Every row comes from one small tree of marks. The marks that hang from a mark follow it in brackets, in alphabetical order. Every link used is in the known rows. Which tree was each row made from?
Known rows
luta(sokagam(torepap(vibu(vuruf)))): [-0.33,  1.94,  2.06,  1.32,  0.13, -1.80,  0.49, -2.06,  0.74, -2.26,
  1.27,  1.30, -1.12,  0.39,  0.66, -2.36,  0.07, -0.69, -0.19,  1.87]
luta(sokagam(torepap)): [-1.20, -1.10, -0.50, -2.53, -1.04, -1.07,  0.59,  0.77, -0.02, -2.27,
  0.77,  0.22, -0.71,  0.85,  0.20,  2.16,  1.37, -0.09,  1.36,  1.94]
torepap(sokagam vibu(luta vuruf)): [ 1.04,  0.45,  3.77,  6.48,  1.57,  2.01, -1.12,  0.04, -0.66,  0.57,
  0.38,  2.22, -0.86,  0.37,  0.20, -3.72, -1.26, -0.36,  1.12, -2.76]
vutop(torepap(vibu)): [ 1.53, -0.16,  3.41,  2.04, -0.51,  2.78, -0.57, -1.85,  0.12, -1.83,
 -0.33,  1.71, -0.33, -0.25,  0.49, -0.97,  1.15,  3.08, -0.83,  0.02]
torepap(sokagam(luta(vutop))): [-0.61, -0.11,  1.06,  0.14, -1.69, -0.79, -1.04,  0.60,  0.66, -0.85,
  0.39,  0.05, -0.14,  0.13, -0.30,  0.89, -0.63,  0.31, -0.02, -1.21]
sokagam(luta pudefo torepap(vibu)): [-1.23,  0.43, -0.79, -0.23, -1.87,  2.59,  0.85, -2.62,  1.50, -1.70,
  2.20,  2.44, -0.37,  0.69,  0.57,  1.32, -1.84,  1.27, -0.23,  0.12]
sokagam(torepap): [-0.04, -0.57,  0.73, -1.23, -1.50,  1.94,  0.53,  1.10, -0.47, -3.38,
  0.92,  1.57,  0.65,  0.71,  0.52,  2.93,  1.30,  0.59,  1.79,  0.63]
torepap(sokagam(luta pudefo) vibu): [-0.96, -0.51,  1.76,  1.98, -1.38,  2.48,  0.01, -1.84,  1.39, -0.49,
  1.28,  2.98, -0.29, -0.18, -0.14,  0.56, -3.30,  1.22, -0.95, -2.21]
vibu(vuruf(damak)): [ 2.13,  1.96,  2.16, -0.54,  1.97,  3.35, -0.11, -1.44, -0.83, -1.04,
 -1.38,  1.02,  3.41,  1.78,  1.29, -1.30, -0.83, -2.55,  0.45, -0.52]
luta(vutop(torepap(sokagam(pudefo)))): [-0.13, -0.55, -1.43, -3.07, -2.66, -3.39,  1.34,  2.33,  0.22, -0.78,
  1.70, -1.16,  0.76, -4.51, -0.98,  1.57,  1.44,  0.64, -0.64,  1.36]
vutop(torepap(sokagam)): [ 0.19, -1.29,  2.33,  0.45, -2.08,  1.50, -0.61,  1.06, -0.55, -2.15,
  0.18,  1.58,  0.19, -1.72, -0.65, -0.90,  1.20,  1.98,  0.84, -0.14]
torepap(sokagam(luta(vutop)) vibu(vuruf)): [ 0.35,  2.82,  3.48,  4.33, -0.51, -1.35, -0.95, -2.34,  1.57, -0.81,
  0.98,  1.09, -0.77, -0.59,  0.20, -3.51, -1.84, -0.34, -1.53, -1.02]
pudefo(sokagam(luta(vutop) torepap(vibu))): [-0.98,  0.38, -0.12, -1.78, -1.14, -0.26, -2.80, -0.89,  0.07, -1.84,
  0.42,  0.93, -0.82,  1.32, -0.38,  0.59,  1.03,  3.23, -2.20,  0.57]
vuruf(damak vibu(luta(sokagam vutop))): [-0.37, -2.53, -2.62, -2.90,  3.52, -3.42,  1.63,  0.53, -0.89,  3.19,
 -5.66, -3.58,  0.43,  1.66, -1.14,  2.68,  1.05, -2.68,  0.61,  0.02]
vutop(torepap(sokagam(luta) vibu)): [-0.49, -0.39,  4.07,  3.35, -1.90,  2.19, -1.64, -3.25,  0.89, -1.67,
  0.13,  2.84, -1.62, -0.26, -0.62, -4.69, -1.15,  3.74, -0.62, -1.01]
vibu(luta(sokagam vutop)): [-0.32, -1.21, -2.54, -1.37,  1.62, -2.62, -0.39,  2.85, -0.67,  2.88,
 -0.52, -3.76, -1.10,  1.55,  0.21,  2.23,  1.28, -1.17,  0.89,  0.35]
luta(vutop): [ 1.32, -0.03,  0.51, -1.05, -0.29, -0.12,  0.13,  2.19, -0.29, -0.85,
 -0.18, -1.13,  1.34, -0.03,  0.62,  4.20,  1.54, -0.40, -0.25, -0.18]
vuruf(damak vibu(luta(sokagam))): [-0.40, -3.24, -1.77, -1.18,  3.63,  1.21,  1.01,  0.17, -1.31,  2.82,
 -6.24, -1.34,  0.51,  3.32, -0.75,  2.09, -0.14, -2.50,  1.47, -0.67]
pudefo(sokagam): [ 0.75, -1.32, -0.17, -2.03, -0.08,  5.87, -3.10,  3.56, -1.95, -0.66,
 -1.22,  1.46,  1.47,  2.26,  0.55,  4.67,  0.88,  0.74, -0.85, -0.84]
vibu(luta(sokagam(pudefo) vutop)): [-0.93, -0.90, -5.48, -3.37,  1.22, -3.31,  0.94,  3.48, -0.14,  3.87,
  0.66, -4.24, -0.59,  0.30,  0.16,  4.20,  0.39, -2.17,  0.30,  0.92]
sokagam(luta(vutop) pudefo torepap): [-1.60,  0.84, -4.37, -3.85, -2.63, -1.31,  1.35,  0.44,  1.20, -0.83,
  2.56, -1.08,  0.67, -0.31,  0.39,  3.47, -0.15, -0.67,  0.25,  1.76]
luta(vutop(torepap(sokagam))): [ 0.53, -0.60,  1.68, -0.95, -2.09, -2.78,  0.02,  1.51, -0.20, -1.85,
  0.25, -0.79,  0.12, -3.13, -1.01, -0.51,  2.43,  1.74, -0.06,  0.73]

Which tree is each row?
[ 0.06, -1.31,  1.61,  2.61,  0.79,  1.89, -0.04, -0.88, -0.75, -1.28,
  0.72,  1.61, -1.28,  1.44,  0.12, -0.11,  0.77,  2.29,  1.72, -1.21] | sokagam(torepap(vibu(luta)))
[ 0.68,  1.56, -1.80, -1.84,  3.90, -4.07, -0.16, -0.31, -0.79,  3.13,
 -1.51, -4.14,  0.97,  1.87,  0.31, -2.71,  0.31, -3.37,  0.41,  0.75] | vibu(luta(sokagam vutop) vuruf(damak))
[ 0.84, -2.07, -1.52, -1.20,  3.15, -0.26,  1.65,  0.77, -1.36,  2.05,
 -5.63, -2.21,  1.72,  1.60, -0.80,  3.32,  1.23, -2.04,  0.87, -1.19] | vuruf(damak vibu(luta(vutop)))
[-0.37,  0.56, -3.00, -3.80, -1.90,  2.02, -4.28,  1.75, -0.66,  0.86,
 -0.95, -1.40, -0.03,  1.41,  0.02,  0.33,  1.76,  2.42, -2.08,  1.60] | pudefo(sokagam(luta(vutop(torepap))))
[-0.54, -0.21, -3.65, -4.62, -0.41, -3.64,  1.79,  2.70,  0.71,  1.27,
  1.04, -3.12,  0.53, -1.14,  0.26,  5.55,  0.50, -2.18, -1.10,  1.89] | luta(sokagam(pudefo) vutop)
[ 1.43,  1.65,  4.88,  4.15, -0.82,  0.96, -0.92, -1.95,  0.18, -2.15,
  0.62,  2.68, -0.35, -2.01, -0.04, -5.47,  0.01,  1.25, -0.50, -0.06] | vutop(torepap(sokagam vibu(vuruf)))
[-0.04,  1.05, -3.90, -2.49,  3.25,  0.40,  0.61, -0.04, -0.64,  3.79,
 -0.68, -2.32,  1.81,  2.24,  0.72, -1.37, -1.96, -4.25,  0.83,  0.48] | vibu(luta(sokagam(pudefo)) vuruf(damak))
[-0.78,  0.19,  1.07,  0.59, -1.33, -1.92,  0.75, -1.18,  1.72, -0.21,
  1.64,  0.70, -0.30, -1.74, -0.53,  1.05, -2.11,  1.07, -1.92, -1.34] | torepap(sokagam(luta(vutop) pudefo) vibu)
[-1.64,  0.36, -3.74, -2.54, -2.47,  3.27,  0.62,  0.08,  0.82, -1.19,
  1.97,  1.17,  0.65,  1.22,  0.79,  3.01, -1.39, -0.49,  1.15,  0.92] | sokagam(luta pudefo torepap)
[ 1.37,  1.22,  6.84,  2.54,  1.85,  0.32,  0.06, -3.84, -0.09, -2.58,
 -0.74,  3.02,  1.91, -0.55, -0.18, -4.80, -1.64, -0.11, -0.71, -2.22] | torepap(sokagam vibu(vuruf(damak)))
[-1.49,  1.03, -5.96, -1.67,  0.24, -0.80,  0.94,  2.31, -0.25,  2.05,
  2.12, -1.40, -0.67,  0.96,  0.70,  0.08, -0.39, -3.70,  2.13,  2.48] | vibu(luta(sokagam(pudefo torepap)) vuruf)
[ 0.30, -2.15,  4.30,  4.93,  1.41,  2.23, -0.90,  0.08, -0.83, -0.18,
 -0.11,  2.19, -1.31,  0.39, -0.51, -0.86, -0.64,  2.11,  1.17, -3.63] | torepap(sokagam vibu(luta))
[ 0.25,  2.06,  4.28,  5.41, -0.55,  3.11, -1.63, -2.69,  1.06, -1.01,
  0.56,  3.40, -0.70,  1.00,  0.58, -4.30, -3.08, -0.19, -0.66, -1.80] | torepap(sokagam(luta) vibu(vuruf))
[-1.28,  0.02, -1.86, -1.80, -2.08, -0.93,  0.63,  1.28,  1.25,  0.17,
  1.47, -0.51,  0.62, -1.23, -0.25,  3.00, -1.58, -0.86, -0.65, -0.58] | torepap(sokagam(luta(vutop) pudefo))
[ 0.99, -2.82, -0.62,  0.00,  3.16,  4.42,  0.96,  0.38, -1.69,  1.74,
 -5.89,  0.08,  1.86,  2.95, -0.36,  2.70, -0.15, -1.79,  1.99, -2.14] | vuruf(damak vibu(luta))
[ 1.84,  1.15,  0.22,  0.89,  3.29,  3.74, -0.92, -0.60, -1.58,  1.65,
 -1.86, -0.45,  2.31,  3.12,  1.15, -2.41, -0.78, -2.71,  1.73, -1.54] | vibu(luta vuruf(damak))
[ 0.13, -0.62,  0.86,  1.28,  0.84, -2.49,  0.59, -0.23, -0.22, -0.93,
  0.91, -0.64, -1.50, -0.10, -0.33,  0.35,  2.08,  1.84,  0.69, -0.42] | sokagam(torepap(vibu(luta(vutop))))
[-0.28, -2.14,  1.17,  3.01,  0.77,  1.87,  0.61,  0.90, -0.31,  1.12,
  1.17,  1.71, -0.58, -0.73, -0.48,  1.24, -1.70,  0.84,  0.41, -2.94] | torepap(sokagam(pudefo) vibu(luta))
[-1.35, -0.33, -1.73, -1.12, -3.29,  2.66, -0.66,  0.02,  0.78, -0.01,
  1.03,  1.21,  0.00, -0.89, -0.38, -0.96, -1.52,  1.00,  0.18,  0.37] | vutop(torepap(sokagam(luta pudefo)))
[-1.83, -0.24, -4.34, -6.28, -1.68, -5.86,  2.70,  2.25,  0.82, -0.88,
  2.32, -2.44,  0.07, -2.00, -0.29,  4.58,  1.58, -1.50, -0.14,  3.24] | luta(sokagam(pudefo torepap) vutop)
[ 0.19,  0.82, -0.26, -1.07, -1.04,  1.18, -3.90, -1.10, -0.03,  0.34,
 -0.90, -0.33, -0.91,  0.98, -0.25, -1.61,  1.14,  4.04, -3.35,  0.78] | pudefo(sokagam(luta(vutop(torepap(vibu)))))
[ 0.65,  1.82,  1.73,  2.00, -1.61,  0.77,  0.76, -0.87,  0.49, -1.11,
  1.73,  2.28,  0.32, -3.41, -0.03, -3.62, -0.94, -0.06, -1.09,  0.68] | vutop(torepap(sokagam(pudefo) vibu(vuruf)))
[-0.69,  0.05, -4.64, -5.35, -1.36, -4.59,  1.52,  1.93,  0.69,  1.34,
  1.03, -3.72,  0.03, -2.48, -0.08,  2.56,  1.76, -0.47, -1.18,  3.66] | luta(sokagam(pudefo) vutop(torepap))
[ 0.99,  1.21,  3.95,  0.25,  1.48,  0.05,  1.64, -3.16,  0.29, -1.47,
  0.33,  2.53,  2.71, -2.02, -0.12, -2.37, -2.56, -1.41, -1.15, -1.62] | torepap(sokagam(pudefo) vibu(vuruf(damak)))
[ 0.48,  0.79, -1.01, -0.69,  3.83,  0.54, -0.75, -0.80, -1.09,  2.76,
 -1.72, -1.90,  1.11,  3.52,  0.87, -3.12, -0.89, -3.14,  1.46, -0.17] | vibu(luta(sokagam) vuruf(damak))
[-0.43,  1.21, -4.36, -2.96, -2.48,  0.22,  0.22,  0.47,  1.15,  1.28,
  1.12, -2.02,  0.67, -0.57,  0.52,  1.46, -0.07,  0.15, -1.05,  2.19] | sokagam(luta(vutop(torepap)) pudefo)
[ 0.56,  2.32, -0.16,  0.50, -1.00,  1.05,  1.81, -1.02,  0.60, -2.20,
  2.65,  2.44,  0.92, -1.30,  1.08,  0.40, -0.76, -1.27, -0.23,  1.21] | sokagam(pudefo torepap(vibu(vuruf)))
[ 2.29,  3.19,  1.98,  2.19, -0.20, -1.40, -0.32, -1.45,  0.57, -0.73,
  0.64, -0.63, -0.06, -1.73,  0.80, -3.19,  1.54,  0.38, -1.85,  1.80] | luta(vutop(torepap(vibu(vuruf))))
[-0.24, -1.45,  0.38,  1.55,  0.71, -2.90,  1.37,  1.42, -0.06,  1.21,
  1.53, -0.73, -0.66, -2.35, -0.89,  1.74, -0.34,  0.64, -0.47, -2.11] | torepap(sokagam(pudefo) vibu(luta(vutop)))
[ 0.95,  0.75,  3.00,  5.76,  0.49,  1.46, -1.49, -0.87, -0.66,  0.38,
  0.19,  1.60, -1.54, -0.77, -0.22, -6.77, -0.08,  1.28,  0.76, -0.89] | vutop(torepap(sokagam vibu(luta vuruf)))
[ 0.61, -1.66,  3.37,  3.58,  1.17, -2.27, -0.10,  0.71, -0.44,  0.04,
  0.22, -0.12, -1.35, -1.14, -0.89, -0.28,  0.61,  1.90,  0.22, -2.72] | torepap(sokagam vibu(luta(vutop)))
[ 0.07, -1.33,  0.46,  2.12,  1.25,  0.10, -1.10, -1.00, -0.32,  2.21,
 -0.87, -1.04, -2.59,  1.40, -0.12, -3.20,  0.87,  2.41,  0.17,  0.45] | vutop(torepap(vibu(luta(sokagam))))
[-1.73, -2.89, -3.65, -0.36,  0.63,  0.15,  1.25,  2.62, -0.94,  1.04,
 -3.44, -0.40, -1.87,  2.16, -0.78,  3.38,  1.34, -1.78,  2.83,  1.32] | vuruf(vibu(luta(sokagam(torepap))))
[-0.97, -0.75, -6.28, -3.86, -0.04, -3.97,  0.78,  2.92, -0.03,  4.07,
  0.75, -4.96, -1.19, -0.96, -0.23,  1.12,  1.69, -0.71,  0.02,  2.61] | vibu(luta(sokagam(pudefo) vutop(torepap)))
[ 0.53, -0.48,  4.55,  1.04, -1.33, -3.84,  0.25, -0.93,  0.41, -2.44,
  0.40,  0.50, -0.97, -3.73, -1.28, -2.23,  1.94,  3.40, -1.43,  0.02] | luta(vutop(torepap(sokagam vibu)))
[-0.12,  3.08,  1.73,  3.22, -1.02,  2.84, -0.90, -3.55,  1.20, -2.21,
  1.49,  3.02, -0.61,  2.05,  1.34, -3.29, -1.62,  0.02,  0.26,  0.56] | sokagam(luta torepap(vibu(vuruf)))
